Each row was made from one path, in order. Every step used is in the known rows, and no mark comes twice. Write each row's path.
Known rows
B > P: .09,.23,.23,-.05,.13,-.28,.09,-.13,-.13,-.10,-.09,.28,.06,.08,-.04,-.10,-.02,-.02,-.23,.03,.02,-.29,-.09,-.17,.00,-.26,.05,.18,.05,.29,.15,-.10
Q > R: .16,.00,.15,.34,-.28,.01,-.06,-.18,.05,.06,-.21,.10,-.02,-.50,-.03,.16,.10,-.03,.08,-.28,.12,-.02,-.01,.20,.00,.15,-.25,.42,.37,-.05,-.09,.09
D > V > R: -.14,-.04,-.30,.10,.24,-.02,.05,.11,-.71,.07,-.11,-.07,-.06,-.15,.10,.06,.43,.51,-.31,-.25,.28,.34,.05,.47,-.12,.60,-.18,-.08,.03,-.06,-.01,-.28
A > B > P: -.02,.04,.44,.10,.38,-.08,-.09,-.09,-.28,-.18,.00,.00,.18,.01,-.26,-.06,.00,-.23,-.02,.18,-.08,-.31,-.02,-.07,.08,-.19,.06,.23,-.08,.23,.21,-.21
A > R: .19,-.23,.13,-.15,.23,-.20,-.30,-.47,-.06,-.03,-.27,.18,-.03,-.08,-.04,-.10,.20,.13,-.07,.08,.21,-.04,.20,.11,.11,.18,-.10,.30,.18,.03,-.07,.14
P > V: .05,-.08,-.15,-.33,.01,.16,.13,.15,.00,-.19,-.04,.21,-.13,.07,.22,.08,.58,.15,.07,-.02,-.03,.37,.01,-.04,-.16,.06,-.08,.21,-.19,-.13,-.15,-.01
V > A > B: -.17,-.38,-.07,-.17,.51,.01,-.24,.06,-.48,.02,.07,-.40,.20,-.23,-.08,-.10,.08,-.04,.23,-.03,.26,-.13,.25,.03,.27,.20,-.01,-.04,-.01,-.22,.10,-.11
Q > A: -.02,.06,-.22,.25,-.31,.07,-.04,-.28,-.04,.21,.21,-.13,-.26,-.14,.03,.00,-.02,-.11,.00,-.21,.10,-.27,.15,.07,.18,.09,-.20,.02,.04,.04,-.24,-.06
P > R: -.16,-.02,.16,.13,-.10,-.19,-.20,.09,.24,-.17,-.15,.19,-.07,-.35,-.03,.40,.15,.01,.03,-.17,-.08,.15,.16,.13,.00,-.08,-.18,.11,.28,-.12,-.24,.24
B > P > V > R: .14,.20,-.09,-.24,.18,-.15,.26,.21,-.27,-.12,-.10,.17,-.07,.15,.08,-.03,.46,.52,-.44,-.35,.00,-.08,.00,.14,-.06,.26,-.01,.31,-.01,.02,-.01,-.28
B > P > R: -.15,.25,.32,.21,-.10,-.27,.02,.09,.24,-.26,-.26,.38,-.01,-.15,-.09,.34,-.03,-.02,-.17,-.16,-.22,-.07,.07,-.07,.02,-.27,-.07,.18,.23,.08,-.06,.12
Q > B > P > V: .24,.44,.08,-.24,-.17,.24,.38,.14,.00,-.30,.05,.00,.01,.32,.09,.22,.40,-.10,-.02,.10,-.21,-.03,-.29,-.24,-.02,-.09,.18,.42,.04,.16,.02,-.20
V > A > P > Q > B: .12,.14,-.02,-.14,-.34,.08,.04,.08,.21,.27,.30,-.47,.18,.19,-.10,.01,-.48,-.49,.19,.39,.11,-.24,-.25,-.09,.11,.06,.16,-.11,.35,-.09,-.13,.14
B > P > Q > D > V > R: -.01,.14,-.22,.13,.07,.05,.09,.09,-.27,.24,-.13,-.03,-.10,.18,.06,.04,.01,.36,-.35,-.12,.12,-.10,-.19,.44,-.30,.30,.00,.02,-.30,.17,.05,-.26
A > B > P > V: .05,.05,.22,-.14,.20,.21,.14,.14,-.13,-.40,-.04,.11,.00,.20,-.01,.10,.44,-.06,.07,.11,-.27,.08,-.05,-.18,-.06,-.07,.05,.34,-.35,.04,.10,-.19
D > V: -.25,-.09,-.19,.15,.14,.27,.04,-.03,-.56,-.04,-.11,.05,-.06,-.16,.21,.17,.39,.10,.05,.10,.15,.66,.00,.19,-.26,.25,-.19,-.17,-.16,-.02,.04,-.08
V > A > P > Q: -.10,-.23,-.13,-.21,-.05,-.21,-.07,.13,.33,.34,.02,-.03,.00,.10,-.01,-.30,-.60,-.29,.04,.42,.12,.00,.12,-.11,-.01,-.08,-.03,-.51,-.04,-.23,-.12,.34
P > Q: .06,-.11,.05,.12,-.11,.09,-.03,.16,.37,.19,-.02,.10,-.04,-.04,-.03,-.13,-.01,-.22,.07,.18,-.09,.11,-.24,-.05,-.18,-.20,.13,-.34,.01,.03,-.20,.28
B > P > Q > A > R: .18,.10,.15,.33,-.29,.08,-.17,-.48,.32,.10,-.15,.08,-.15,.05,-.08,-.12,-.16,-.10,-.21,.03,-.20,-.39,.15,-.10,.22,.07,.01,-.04,.06,.15,-.14,.15
A > P > Q: -.01,-.23,.10,-.04,-.12,-.15,-.15,.04,.49,.27,.08,.13,-.06,.14,-.12,-.20,-.43,-.44,.10,.57,-.01,.10,-.06,.01,-.18,-.17,-.04,-.35,-.14,-.11,-.14,.35
D > P > Q: -.19,-.13,-.06,-.10,-.26,-.02,-.09,.10,.57,.32,.00,.49,-.07,.02,-.12,-.07,-.19,-.28,.11,.21,-.01,.11,-.16,-.36,-.50,-.22,-.01,-.45,-.11,.07,-.03,.16
V > R: .11,-.06,-.11,-.13,.27,-.35,-.05,.04,-.38,.16,-.01,.02,-.04,-.16,-.03,-.13,.27,.43,-.30,-.34,.31,-.13,.02,.39,.00,.36,-.09,.16,.23,.00,-.09,-.16
Q > V > A > P > R: -.22,-.10,-.17,-.06,-.25,-.29,-.18,-.02,.28,-.16,-.09,-.04,-.05,-.15,.01,.31,-.60,.06,.09,.04,.15,.19,.48,.13,.27,-.01,-.20,.01,.14,-.27,-.12,.32
Q > B > P: .22,.49,.31,-.01,-.10,-.05,.22,-.11,-.13,-.10,.12,-.11,.19,.19,-.10,.10,-.07,-.27,-.12,.08,.01,-.43,-.36,-.17,.12,-.16,.18,.38,.36,.37,.13,-.17
B > P > V > A > R: .15,-.04,-.14,-.41,.29,-.12,-.01,-.24,-.18,-.18,-.40,.17,.00,.10,.18,-.20,.24,.38,-.19,-.12,.10,-.08,.37,-.24,.26,.24,-.03,.15,.09,-.09,.09,.03
D > V > B > P: -.04,.21,.09,.11,.42,-.02,.16,-.11,-.59,-.22,-.05,-.08,.22,.16,.16,.04,.27,.20,-.08,-.19,-.18,.07,-.27,-.02,-.09,-.27,.10,.09,-.17,.19,.35,-.22
D > A > P: -.18,-.33,-.06,-.27,-.02,-.45,-.38,-.10,-.04,.30,.34,.25,-.15,-.09,-.04,-.17,-.49,-.44,.17,.43,.46,.39,.35,.04,.03,-.06,-.42,-.32,.03,-.24,.08,.04

Write each row's path
.02,-.19,-.11,-.45,-.01,-.10,.00,.02,.12,-.10,.01,.17,-.15,.24,.10,.07,.16,-.14,.10,.34,.04,.32,.14,.02,-.15,.04,-.25,.28,-.38,-.23,-.09,.07
A > P > V
.01,.00,.42,.21,.08,.12,-.02,.15,.27,-.01,.02,.03,.13,.08,-.26,-.14,-.16,-.39,.03,.32,-.35,-.27,-.20,-.18,-.11,-.29,.28,-.30,-.15,.17,.05,.07
A > B > P > Q
-.23,-.23,-.26,-.02,-.03,.02,-.02,.15,.10,.27,-.03,-.02,-.02,.13,.07,-.22,-.46,-.23,.06,.46,.09,.29,.14,-.07,-.11,.03,-.05,-.64,-.21,-.27,-.08,.27
D > V > A > P > Q
-.07,-.13,-.22,-.52,.28,.01,-.03,.06,-.11,-.05,.11,.04,.09,.23,.19,.16,.56,.24,.27,-.28,-.16,.33,-.20,-.12,-.34,-.18,-.01,.25,-.25,-.13,.16,-.14
D > P > V > B
-.23,.09,.33,.16,.17,-.17,-.07,.20,.01,-.31,-.18,.05,.13,-.20,-.15,.32,-.11,-.05,-.03,-.14,-.21,-.25,.29,-.10,.18,-.17,.00,.05,.19,-.08,.05,.01
V > A > B > P > R
.22,.23,-.09,.22,-.23,.03,.18,.05,.10,-.11,.09,-.17,-.03,.05,-.05,-.14,-.23,.55,-.32,-.22,-.04,-.04,-.21,.33,.14,.16,.29,-.05,.08,.20,-.02,-.09
B > P > Q > V > R
.05,.14,-.34,.01,-.18,.14,.22,.03,.11,-.09,.02,-.27,.08,.10,.22,-.24,-.44,.34,.01,-.15,.13,.08,.00,-.22,.33,-.06,.35,-.40,.11,.06,.11,.12
B > P > Q > V > A
.02,-.08,-.53,-.20,-.07,.05,.06,-.09,-.19,-.10,.05,-.37,.04,-.14,.27,-.14,-.21,.51,.07,-.28,.38,.16,.17,-.03,.41,.16,.17,-.13,.15,-.06,.07,.04
Q > V > A
-.11,-.23,.12,.46,-.09,.43,-.25,-.03,.07,.15,.28,-.49,-.05,-.19,-.24,.00,-.07,-.43,.30,.11,-.19,-.24,.07,.13,.10,.06,.00,-.19,-.18,-.04,-.18,-.01
P > Q > A > B
-.06,-.12,-.15,-.02,-.24,-.28,-.23,-.40,.09,.31,.24,-.05,-.22,.11,-.10,-.06,-.55,-.38,.03,.28,.23,-.24,.33,.16,.15,.06,-.40,.10,-.18,-.06,-.15,.07
Q > A > P
-.21,-.45,.14,.07,.33,.11,-.43,.11,-.36,.04,.36,-.12,-.02,-.37,-.15,-.06,.08,-.36,.40,.13,.22,.35,.16,.10,.08,.07,-.17,-.27,.05,-.16,.15,-.19
D > A > B
.06,.08,.30,.54,-.23,.20,.08,.08,.25,.08,-.19,-.10,.14,-.33,-.16,.00,-.27,-.20,.06,-.15,-.22,-.30,.00,-.09,.04,.06,.05,-.05,.30,-.08,.06,.11
V > A > B > P > Q > R
-.16,-.37,-.16,-.27,.45,.19,-.10,.22,-.41,-.16,.04,-.35,.11,-.09,.03,-.03,.28,.04,.27,-.04,.10,.07,.22,-.03,.15,.23,-.02,.01,-.14,-.30,.05,-.13
P > V > A > B
.19,.23,.12,.07,-.40,.33,.10,.10,.27,.15,.28,-.37,.13,.07,-.07,.13,-.01,-.44,.20,.26,-.07,-.08,-.53,-.05,-.03,.00,.32,-.01,.44,.14,-.20,.08
P > Q > B
.20,.24,.05,.28,-.46,.30,.17,-.13,.45,-.28,.09,-.07,-.01,.14,-.01,-.09,-.37,.11,.03,.15,-.20,.12,-.32,-.03,.13,-.31,.39,-.19,-.08,.30,.04,.15
B > P > Q > V
.05,-.04,-.32,-.19,-.07,-.17,.05,.06,-.12,.11,.13,-.03,-.27,.16,.04,.00,.10,.29,-.28,-.20,.11,-.09,.28,.33,.02,.48,-.27,.26,-.19,-.21,-.19,-.20
Q > A > P > V > R
.09,.16,.27,.18,-.09,-.04,.14,.13,.37,.07,-.06,.25,.02,.12,-.05,-.18,-.15,-.23,-.14,.16,-.26,-.13,-.29,-.23,-.13,-.36,.24,-.31,-.02,.20,-.04,.15
B > P > Q
.19,-.09,-.17,.01,.15,.10,-.04,-.25,-.23,-.23,.27,-.58,.22,.05,.20,.04,.16,.46,.28,-.36,-.02,.27,-.31,.30,.21,-.19,.22,.28,.00,.05,.14,.01
Q > V > B
-.09,.02,.21,-.06,.48,-.13,-.01,.00,-.40,-.09,-.01,-.13,.22,.00,-.14,-.16,-.12,-.09,-.05,.01,.08,-.40,.13,-.22,.23,-.08,.09,.02,-.01,.08,.28,-.22
V > A > B > P
.13,-.13,-.14,-.32,.36,.09,.09,.09,-.27,-.14,.09,-.27,.14,.14,.29,.12,.73,.33,.20,-.28,-.20,.30,-.20,.11,-.08,-.14,.09,.35,-.12,-.21,.04,-.06
P > V > B
.14,.19,.23,-.10,.39,-.30,.11,-.14,-.32,-.12,.03,-.06,.24,.18,.03,-.05,.15,.17,-.11,-.23,-.17,-.28,-.26,-.07,.05,-.40,.19,.26,.04,.21,.27,-.13
V > B > P
-.16,-.07,-.26,-.48,-.12,.06,.08,.05,.21,.00,-.06,.59,-.19,.11,.11,.14,.41,.02,.13,.05,.08,.34,.03,-.29,-.48,-.01,-.18,.08,-.36,-.03,.03,-.13
D > P > V
.07,.06,.06,-.15,.31,-.04,.16,.25,-.38,-.18,-.05,.00,-.04,.09,-.05,.01,.45,.40,-.33,-.26,-.08,-.10,.07,.22,-.04,.29,.04,.34,-.11,-.02,.05,-.37
A > B > P > V > R
.12,.14,.26,.09,.12,-.02,.16,.12,.19,.03,.03,-.05,.22,.22,.00,-.17,-.04,-.07,-.04,-.02,-.39,-.13,-.41,-.19,-.11,-.50,.34,-.22,-.04,.13,.07,.13
V > B > P > Q
-.10,-.08,-.27,.15,-.18,.40,-.03,-.04,.00,.24,-.09,-.02,-.14,.15,.15,.17,.02,-.06,.11,.27,.11,.32,-.28,.33,-.47,.08,-.09,-.04,-.48,.10,.01,.02
P > Q > D > V
.14,.22,.39,.57,-.46,.12,.13,.00,.43,.06,-.26,.24,.00,-.32,-.11,.05,-.19,-.20,-.04,-.12,-.22,-.17,-.16,-.03,-.10,-.10,-.02,.09,.30,.06,-.02,.20
B > P > Q > R
-.03,.10,-.38,-.44,.20,-.06,.33,.21,-.24,-.10,-.16,.07,.03,.11,.32,-.16,.21,.33,-.12,-.24,.11,.00,.20,-.35,.16,.06,.04,-.11,-.01,-.15,.10,-.12
B > P > V > A
.05,.05,-.01,.30,-.09,.19,-.01,.17,-.04,-.11,.27,-.28,-.04,-.09,-.12,-.13,-.25,.32,-.13,-.19,.05,.18,-.09,.29,.18,.18,.25,-.34,.10,.05,.11,-.21
D > A > B > P > Q > V > R
.10,-.09,.26,.38,-.51,.03,-.08,-.11,.54,.25,-.14,.13,-.07,-.27,-.15,.05,-.43,-.37,.15,.16,-.05,-.03,-.01,.15,-.12,.05,-.27,.13,.15,-.16,-.15,.31
A > P > Q > R
-.01,.05,-.18,.43,-.54,.25,-.01,-.06,.39,.31,.19,-.17,-.25,-.06,.00,-.06,-.14,-.23,.08,-.09,-.14,-.20,-.05,-.04,.07,-.01,.01,-.39,-.03,.01,-.32,.13
P > Q > A
-.05,.15,.30,.30,.09,.06,-.04,-.20,-.22,-.08,.15,-.13,.03,.02,-.23,-.01,-.12,-.31,-.05,.00,-.14,-.58,.06,-.10,.24,-.12,.00,.17,-.15,.26,.14,-.26
Q > A > B > P
-.39,-.02,.02,-.08,-.25,-.25,-.21,.07,.39,.01,-.17,.61,-.11,-.27,-.13,.45,-.05,-.12,.05,-.12,.01,.17,.21,-.20,-.35,-.16,-.29,.02,.20,-.06,-.07,.13
D > P > R
-.02,-.24,-.35,-.55,.18,-.13,-.14,-.26,-.08,.01,-.33,.29,-.06,.06,.17,-.09,.20,.33,-.03,-.12,.24,.10,.44,-.30,.05,.35,-.20,.03,.02,-.18,.08,.03
D > P > V > A > R
